Each row was made from one small tree. The marks that hang from a mark follow it in brackets, in alphabetical order. Every link used is in the known rows. Write each row's tree.
Known rows:
bogub{dodekip{nole} supob}: [ 0.74  1.31 -0.32 -0.06 -0.78  0.59 -0.09  0.05  0.66  2.65  0.20 -0.32
  0.56  0.28 -0.66 -0.05  0.50  0.51 -1.92 -0.14  0.57  0.55 -0.91 -0.01
  0.47  1.32 -0.09  0.60]
bogub{dodekip{nole{fuvag sebutu}} supob}: [-0.01  0.78  0.05 -0.24 -1.10  0.60 -0.26 -0.64  0.25  1.70  0.10  0.04
  0.16  0.35 -0.29 -0.16  0.78  0.15 -1.15 -0.28  0.73  0.17  0.51 -0.73
  0.81  0.86 -0.57  1.08]
surub{mevadi nole{sebutu}}: [ 1.08  0.71 -0.04 -0.19 -0.57  0.89  0.06  0.24  0.05  1.90 -0.70 -0.88
 -0.34  0.12 -1.38 -0.75 -0.92  0.35 -0.87  0.17  0.84  1.96 -0.56 -0.34
 -0.25  0.64 -0.60  1.55]
zopi{sebutu{nole{dodekip}}}: [-0.06  1.17  0.12 -0.53  0.53 -0.03 -0.07  0.42  0.27  0.24 -0.94 -0.94
  0.74  0.49 -0.76 -0.48 -0.98  0.26 -1.45  0.13  0.62  0.92 -1.98 -0.21
 -0.74  0.60  0.01  1.00]
nole{fuvag sebutu}: [ 0.21  0.30  0.37 -0.71 -0.31  0.66 -0.56 -1.45 -0.54  0.56  0.40 -0.01
 -0.26  0.04 -0.04 -0.81 -0.59  0.14  0.76  0.06  0.64  0.27  1.05 -1.68
  0.12 -0.43 -0.92  1.98]
fuvag{nole{dodekip sebutu{maseva zopi}}}: [-1.29  1.49 -0.32 -0.72  0.16  0.35 -0.04 -0.81  0.30 -0.42  0.58 -0.47
 -0.36  0.60 -0.78  0.43  0.12  0.04 -0.48 -0.03  0.83  0.01 -1.48  0.07
 -1.07  0.74 -0.11  0.73]
fuvag{nole{dodekip{bogub} sebutu}}: [-0.25  1.46  0.15  0.17  1.04  0.10  0.00 -0.05  0.36  0.86 -0.17 -0.18
  0.48  0.38 -0.68  0.80  0.80  0.23 -1.43 -0.53  1.29  1.04 -1.65 -0.28
 -1.54  0.60 -0.20  0.53]
mevadi{maseva{gozim sebutu{zopi}}}: [-0.30  0.66 -0.34  0.29 -0.26  0.62 -0.23 -1.26  0.07  3.09  0.13  0.56
  1.64 -0.32 -0.99 -0.80 -0.94  0.42 -0.21 -1.04 -0.05  0.48  1.22 -0.38
  0.19 -0.11  0.11  0.53]
bogub{supob}: [ 1.28  0.79 -0.50 -0.68  1.09  0.91 -0.09 -0.18  0.39  2.09  0.66 -0.06
  0.74  0.09 -0.74 -0.59 -0.08  0.41 -1.03 -0.42 -1.00  0.76 -0.81  0.04
 -0.10  0.37 -0.10  1.11]
nole{dodekip sebutu{maseva{bogub mevadi} zopi}}: [-1.21  0.98 -0.10 -1.31 -1.71  0.07 -0.31 -0.96 -0.23 -4.32  1.05 -0.53
 -0.60 -0.01 -0.44 -0.56  0.04 -0.62  0.43  0.97  0.43  0.13 -0.65 -0.95
 -0.09 -0.83  0.33  0.75]
mevadi{maseva{bogub{dodekip} gozim sebutu}}: [-0.49  1.07 -0.32  0.05 -1.15  0.26 -0.03 -0.46  0.24  1.30 -0.36  0.44
  2.86 -0.46 -1.01 -0.77 -0.37  0.46 -1.28 -0.43  0.39  0.60  0.73 -0.81
  0.45 -0.30  0.45 -0.24]
sebutu{maseva{bogub{supob} sipor} nole{dodekip fuvag}}: [-3.19  0.90 -0.98 -1.72 -0.05 -0.27 -0.24  0.23  0.36 -6.41  2.78 -0.41
  0.11  0.48  0.49 -1.07 -0.33 -0.06 -0.59  1.32 -0.94 -0.32 -0.55 -0.14
 -0.20 -0.48  1.26  0.68]
sebutu{maseva zopi}: [-0.83  1.02 -0.79 -0.99 -1.61  0.61 -0.44 -1.35 -0.06 -0.10  2.20 -0.73
 -0.56  0.20 -0.32 -0.59 -1.44  0.36  0.52  0.74  0.46 -0.45 -0.86 -0.15
 -0.18  0.26  0.29  1.27]
maseva{bogub gozim}: [ 0.50  0.74 -0.29 -0.68  0.16  0.15 -0.27 -0.78  0.42  0.63  0.80  0.11
  1.86 -0.66 -0.60 -0.62 -1.19  0.75 -0.29  0.41 -0.10  0.88 -0.64 -0.90
  0.39 -0.24  0.29  0.67]
mevadi{maseva{bogub{supob} sipor}}: [-0.67  1.06 -1.35 -1.80  1.27  0.59  0.01 -0.22  0.21 -2.53 -0.68  0.55
  2.17 -0.24 -1.35 -1.25  0.13  0.15 -1.77  0.31 -0.89 -0.21 -0.06 -0.57
  0.39 -0.35  0.71  0.74]
sebutu{maseva{gozim} nole{dodekip fuvag}}: [-2.24  0.75  0.05 -0.56 -0.69  0.31 -0.64 -0.83  0.30 -0.18  2.88 -0.45
 -0.68  0.18  0.75 -0.99 -1.62  0.49  0.26  0.48  0.21  0.53 -0.10  0.14
 -0.71 -0.32  0.71  1.09]
maseva{bogub{dodekip supob} mevadi sebutu{nole} sipor}: [-0.31  0.46 -0.75 -0.09 -0.11 -0.71  0.50  2.06  0.85 -4.38  0.46 -0.12
  1.70 -0.13 -0.68 -0.81  0.67 -0.27 -2.29  0.01 -1.48  1.00 -0.11 -0.17
  0.19 -0.29  1.51 -1.36]
surub{mevadi nole{dodekip fuvag}}: [ 1.33  1.08  0.06  0.10 -0.86  0.78 -0.12  0.66  0.06 -0.20  1.27 -1.30
 -1.16  0.15 -0.23 -1.52 -0.86  0.29 -0.45  1.11 -0.84  1.92  0.72 -0.89
  0.49  0.31 -0.06  1.89]
fuvag{nole{dodekip{bogub{supob}} sebutu{maseva zopi}}}: [-1.69  1.25 -0.39 -0.31  0.45  0.24  0.00 -0.58  0.39 -0.53  1.01 -0.03
  0.09  0.61 -0.57  0.92  0.97 -0.13 -1.09 -0.58  0.63  0.12 -1.28  0.27
 -1.31  0.62  0.11  0.49]
nole{dodekip{bogub} fuvag sebutu}: [-0.53  0.62  0.77  0.01 -0.86  0.02 -0.66 -1.10 -0.52 -1.62  1.22  0.03
 -0.26  0.08  0.62 -0.39  0.60 -0.20  0.42  0.26  0.91  0.78  1.13 -1.93
  0.00 -0.86 -0.34  1.62]
bogub{dodekip{nole{fuvag sebutu{maseva}}} supob}: [-0.85  0.80 -0.13 -0.42 -1.82  0.77 -0.30 -0.89  0.17  1.15  0.66 -0.08
 -0.27  0.42 -0.17 -0.01  0.57  0.11 -1.18 -0.12  1.03 -0.10  0.24 -0.40
  0.44  0.81 -0.48  1.05]
surub{nole}: [ 0.95  1.15 -0.27  0.22  0.51  0.60 -0.05  0.48  0.21  2.07  0.13 -1.26
 -0.13 -0.05 -1.07 -0.65 -2.12  0.90 -1.17 -0.05 -0.15  1.06 -1.67 -0.51
 -0.70  0.91 -0.42  1.43]
bogub{dodekip{nole{sebutu{maseva zopi}}} supob}: [-0.97  1.01 -0.40 -0.50 -1.78  0.54 -0.19 -0.89  0.38  1.22  0.34 -0.10
  0.11  0.47 -0.68  0.22  0.63  0.09 -1.16 -0.19  1.27 -0.18 -0.59  0.00
  0.53  1.12 -0.21  0.68]
fuvag{nole}: [ 1.03  1.52 -0.43 -0.19  1.56  0.67  0.11  0.22  0.58  3.02  0.02 -0.61
  0.47  0.27 -0.99  0.19 -0.64  0.81 -1.46 -0.30  0.26  0.68 -1.99  0.16
 -1.39  1.15 -0.21  0.75]
nole{dodekip{bogub{supob}} fuvag sebutu}: [-0.57  0.44  0.57 -0.16 -0.19  0.20 -0.54 -0.96 -0.33 -1.55  1.35  0.37
 -0.02  0.17  0.53 -0.32  1.17 -0.39  0.04 -0.19  0.03  0.70  1.36 -1.57
  0.17 -0.81 -0.30  1.53]
mevadi{maseva{gozim}}: [ 0.26  0.92 -0.32 -0.58  0.64  1.17 -0.37 -1.24  0.14  3.73 -0.57  0.50
  1.42 -0.54 -1.10 -1.20 -1.12  0.70 -0.94 -0.52  0.28  0.66  0.43 -0.27
 -0.08 -0.17  0.16  1.12]

Write each row's tree:
[ 0.53  1.24  0.01  0.17  0.18  0.17 -0.27  0.12  0.32 -0.05  1.43 -0.19
  0.56  0.08 -0.04 -0.19  0.82  0.18 -1.15  0.03 -0.25  1.28 -0.79 -0.42
 -0.35 -0.07  0.43  0.83] => nole{dodekip{bogub{supob}}}
[-0.53  0.75 -0.04 -0.11 -2.09  0.47 -0.33 -0.99  0.39  0.79 -0.36 -0.14
 -0.55 -0.28 -0.70 -0.16 -0.31  0.38 -1.38  0.34  2.12  0.65 -0.26 -0.27
  0.25  0.63  0.13  0.43] => bogub{dodekip{nole{sebutu{maseva{gozim mevadi sipor}}}}}
[ 1.51  1.39 -0.11  0.10 -0.61  0.69  0.06  0.97  0.35  0.61  0.52 -1.39
 -0.65  0.14 -0.91 -1.13 -0.70  0.42 -1.13  0.90 -0.25  2.29 -0.74 -0.21
  0.03  0.69  0.10  1.38] => surub{mevadi nole{dodekip}}
[-0.50  0.87  0.14 -0.17 -2.88  0.48 -0.47 -0.99 -0.11  0.35  0.63 -0.63
 -1.14  0.10 -0.06 -0.36 -0.42  0.06 -0.29  0.63  1.71 -0.13  0.40 -1.03
  0.37  0.47 -0.23  1.06] => bogub{dodekip{nole{fuvag sebutu{maseva{mevadi} zopi}}}}
[-0.10  0.92  0.16  1.03 -1.33  0.13 -0.66 -0.58 -0.19  2.03  1.49 -0.41
 -0.58  0.08  0.46  0.56 -0.60  0.61 -0.60  0.06  1.86  0.61 -0.55 -1.17
 -1.03  0.58 -0.62  1.62] => dodekip{bogub nole{fuvag}}
[-1.25  0.95 -1.09 -1.12  0.33  0.47 -0.09 -0.72  0.63 -0.99 -0.85  0.94
  2.41 -0.52 -1.26 -0.96  0.20  0.39 -2.19  0.09 -0.10 -0.04  0.72 -0.40
  1.17  0.15  0.88  0.27] => mevadi{maseva{bogub{dodekip{nole} supob} gozim sipor}}
[-1.83  0.76 -0.50 -1.27 -0.99  0.19 -0.03  0.17  0.13 -1.91  0.29 -0.74
  1.03  0.55 -0.26 -0.50 -1.02  0.04 -1.59  0.45  0.21 -0.34 -1.11 -0.28
 -0.42  0.31  0.27  0.82] => zopi{sebutu{maseva{bogub{dodekip supob}} nole{fuvag}}}
[-1.44  0.76 -0.94 -0.42 -0.88 -0.18 -0.03 -0.82  0.34 -2.06 -0.15  0.78
  2.82 -0.49 -1.07 -1.12 -0.13  0.25 -0.91  0.07 -0.19 -0.14  1.77 -0.98
  1.56 -0.31  1.10 -0.32] => mevadi{maseva{bogub{dodekip} gozim sebutu{zopi} sipor}}
[ 0.12  1.53  0.07 -0.38  1.30  0.35  0.06 -0.18  0.41  0.94 -0.56 -0.38
  0.21  0.44 -0.96  0.37  0.46  0.26 -1.12 -0.33  0.77  0.89 -1.59 -0.19
 -1.15  0.77 -0.42  0.72] => fuvag{nole{dodekip sebutu}}
[-0.94  0.46 -0.14 -0.20 -1.11  0.64 -0.43 -1.51  0.12  0.98 -0.21 -0.07
 -1.30 -0.23 -0.83  0.34 -0.97  0.31 -0.81 -0.09  2.06  0.71 -1.09 -0.02
 -0.96  0.52 -0.54  1.07] => dodekip{nole{sebutu{maseva{gozim mevadi sipor}}}}
[-1.84  0.72  0.03 -1.42 -1.32  0.37 -0.46 -1.29 -0.41 -4.24  1.81 -0.12
 -0.40  0.28  0.37 -0.64  0.35 -0.48  0.49  0.77 -0.08 -0.12  0.61 -1.35
  0.20 -0.92 -0.25  1.47] => nole{dodekip fuvag sebutu{maseva{bogub{supob}}}}
[-0.41  0.62 -0.74 -0.59 -0.42  0.31  0.08  0.11  0.42 -0.33 -0.12  0.45
  1.99 -0.17 -1.05 -1.26 -0.01  0.24 -1.09  0.30  0.30  1.57  0.95  0.07
  0.33 -0.29  0.93  0.11] => surub{mevadi{maseva{bogub gozim sebutu{nole} sipor}}}
[-1.24  0.64 -0.41 -0.62 -1.53  0.62 -0.28 -0.94  0.25 -0.51  0.54  0.13
 -0.30  0.35 -0.24 -0.17  0.68  0.07 -1.31  0.10  0.82 -0.23  0.58 -0.39
  0.79  0.80 -0.19  0.95] => bogub{dodekip{nole{fuvag sebutu{maseva{sipor}}}} supob}
[-1.47  1.15 -0.89 -1.23  0.56  0.44  0.27 -0.24  0.60 -1.30 -0.28  0.04
  0.92  0.40 -1.16  0.45  0.59  0.20 -1.97 -0.12  0.68 -0.16 -1.42  0.25
 -0.77  0.83  0.18  0.12] => fuvag{nole{sebutu{maseva{bogub{dodekip supob} sipor}}}}
[-0.76  0.36 -1.00 -1.23 -0.89  0.65 -0.05 -0.46  0.70 -2.98  1.29  0.24
  0.42 -0.77 -0.58 -1.02 -0.42  0.12 -1.73  0.72 -1.05  0.41  0.17  0.12
  0.55 -0.49  1.44 -0.15] => sebutu{maseva{bogub{dodekip supob} gozim mevadi sipor}}
[ 0.98  0.99  0.14  0.64 -1.12  0.52 -0.17  0.81  0.01 -0.33  1.62 -1.14
 -0.90  0.08  0.05 -1.11 -0.48  0.26 -0.75  0.93 -0.34  2.06  0.70 -0.97
  0.09  0.15  0.15  1.71] => surub{mevadi nole{dodekip{bogub} fuvag}}
[-1.40  0.74  0.39 -0.94 -1.67  0.59 -0.65 -1.68 -0.55 -2.31  1.63 -0.36
 -1.30  0.28  0.44 -0.74 -0.24 -0.23  0.82  0.72  0.74  0.16  0.74 -1.27
 -0.07 -0.72 -0.45  1.81] => nole{dodekip fuvag sebutu{maseva}}
[-3.71  0.96 -1.06 -1.78 -0.98 -0.78 -0.42 -0.32  0.12 -7.59  3.34 -0.70
 -0.16  0.51  0.64 -1.26 -0.96 -0.13  0.78  1.94 -0.54 -1.06  0.05 -0.75
  0.47 -0.49  1.51  0.85] => sebutu{maseva{bogub sipor} nole{dodekip fuvag} zopi}
[-0.82  0.36 -0.61 -0.85 -0.47  0.75 -0.20 -1.44  0.20 -0.33 -0.50 -0.16
  0.28 -0.19 -0.96 -0.40 -1.60  0.44 -1.42  0.20  0.53  0.34 -0.70  0.02
 -0.13  0.45  0.12  1.13] => zopi{sebutu{maseva{gozim sipor}}}
[-0.57  0.80  0.21 -0.09 -0.21  0.17 -0.32 -0.49 -0.27 -1.59  0.80 -0.94
 -0.92  0.20 -0.31 -0.93 -1.25  0.05  0.48  0.26 -0.52  0.36  0.59 -1.71
  0.50  0.15 -0.58  1.96] => surub{nole{dodekip fuvag sebutu{zopi}}}
[-0.85  0.19  0.63 -0.60 -1.39  0.84 -0.66 -1.78 -0.33 -1.47  1.52  0.01
 -1.66 -0.35  0.41 -1.00 -0.50 -0.34  0.67  0.33  0.02  0.73  1.54 -1.10
 -0.02 -1.18 -0.15  1.50] => nole{dodekip fuvag sebutu{maseva{gozim mevadi}}}
[ 1.19  0.83  0.05  0.07 -1.32  0.21 -0.15  0.06  0.66  0.83  0.09 -0.23
  0.77 -0.98 -0.66 -0.57 -0.72  0.42 -1.47  0.53  0.26  1.22 -0.44 -0.84
  0.43 -0.05  0.60 -0.08] => maseva{bogub{dodekip{nole}} gozim mevadi}
[ 0.14  1.04 -0.07 -0.23 -0.88  0.53 -0.10 -0.39  0.47  2.38 -0.51 -0.03
  0.57  0.34 -0.82  0.16  0.85  0.26 -1.69 -0.43  1.22  0.50 -0.65 -0.20
  0.41  1.14 -0.46  0.66] => bogub{dodekip{nole{sebutu}} supob}
[-0.71  1.35 -0.36 -0.90  0.77  0.56  0.23  0.15  0.47 -1.35  0.13 -0.31
 -0.06  0.28 -0.97  0.44  0.67 -0.24 -1.68 -0.25 -0.11  0.59 -1.88  0.28
 -1.57  0.28  0.03  0.25] => fuvag{nole{dodekip sebutu{maseva{bogub{supob} mevadi}}}}
[ 0.66  1.35 -0.76 -0.63 -0.42  0.97  0.19  0.89  0.10  0.67 -0.71 -0.87
  0.94 -0.10 -1.61 -1.35 -1.08  0.42 -1.72  0.65  0.04  1.43 -0.64 -0.38
 -0.20  0.33  0.14  1.23] => surub{mevadi{maseva{bogub}} nole}
[-0.62  1.24 -0.18 -0.09  1.33  0.05  0.06 -0.24  0.47  0.14  0.34  0.11
  0.64  0.51 -0.71  0.76  1.24 -0.07 -1.09 -0.75  0.25  0.45 -0.96 -0.18
 -0.88  0.66  0.02  0.52] => fuvag{nole{dodekip{bogub{supob}} sebutu{zopi}}}
[ 0.87  0.13 -0.66 -0.88  0.85  0.18 -0.10 -0.23  0.61 -2.83  0.24  0.36
  0.85 -1.27 -0.84 -1.30 -0.90  0.27 -1.11  0.76 -1.38  1.13  0.40 -0.82
  0.64 -0.84  1.19  0.17] => maseva{bogub gozim mevadi sipor}
[ 0.34  1.44  0.04  0.83  0.07  0.10 -0.13  0.76  0.22  0.31  0.78 -1.22
 -0.16 -0.01 -0.55 -0.31 -1.17  0.65 -1.42  0.11  0.05  1.48 -1.61 -0.72
 -0.84  0.56  0.03  1.14] => surub{nole{dodekip{bogub}}}
[ 0.09  1.01 -0.25  0.86 -0.30  0.26 -0.32 -0.10  0.32  2.93  0.83 -0.10
  0.25  0.20 -0.32  1.03  0.28  0.54 -1.75 -0.68  1.33  0.93 -1.78 -0.04
 -1.27  1.02 -0.40  0.99] => dodekip{bogub{supob} nole}
[ 0.01  1.19  0.23  0.07  0.26  0.30 -0.10  0.07  0.04  0.05 -0.43 -1.03
 -0.37  0.11 -1.05 -0.45 -1.07  0.35 -0.84 -0.07  0.38  1.25 -1.35 -0.87
 -0.49  0.48 -0.62  1.38] => surub{nole{dodekip sebutu}}
[-1.83  1.04 -0.24 -0.13  0.63  0.20 -0.10 -0.87  0.54 -0.65  0.41  0.24
  0.11  0.15 -0.58  0.78  0.49  0.27 -1.51 -0.39  1.30  0.75 -1.06  0.26
 -1.39  0.46  0.29  0.34] => fuvag{nole{dodekip{bogub} sebutu{maseva{gozim sipor}}}}
[-1.59  1.02  0.30 -0.26 -1.68  0.16 -0.50 -1.13 -0.25 -1.43  1.06 -0.21
 -0.36  0.20 -0.05  0.28  0.40 -0.09 -0.41  0.23  2.15  0.85 -1.13 -0.56
 -1.10 -0.46 -0.04  0.96] => nole{dodekip{bogub} sebutu{maseva}}
[-0.65  0.15 -1.09 -0.34  0.66 -0.82  0.39  1.43  0.63 -5.15  1.15 -0.05
  1.31 -0.06 -0.73 -0.74  0.13 -0.48 -1.01 -0.11 -2.30  0.49 -0.04 -0.22
  0.09 -0.46  1.34 -0.82] => maseva{bogub{supob} mevadi sebutu{nole zopi} sipor}
[-1.83  0.25 -0.66 -0.10  0.54  0.11 -0.28 -0.98  0.21 -0.01  0.51  0.81
  1.50 -0.17 -0.56 -1.32 -1.02  0.32 -0.15 -0.70 -0.49  0.05  2.21 -0.43
  0.55 -0.30  0.76  0.48] => mevadi{maseva{gozim sebutu{nole{fuvag} zopi} sipor}}
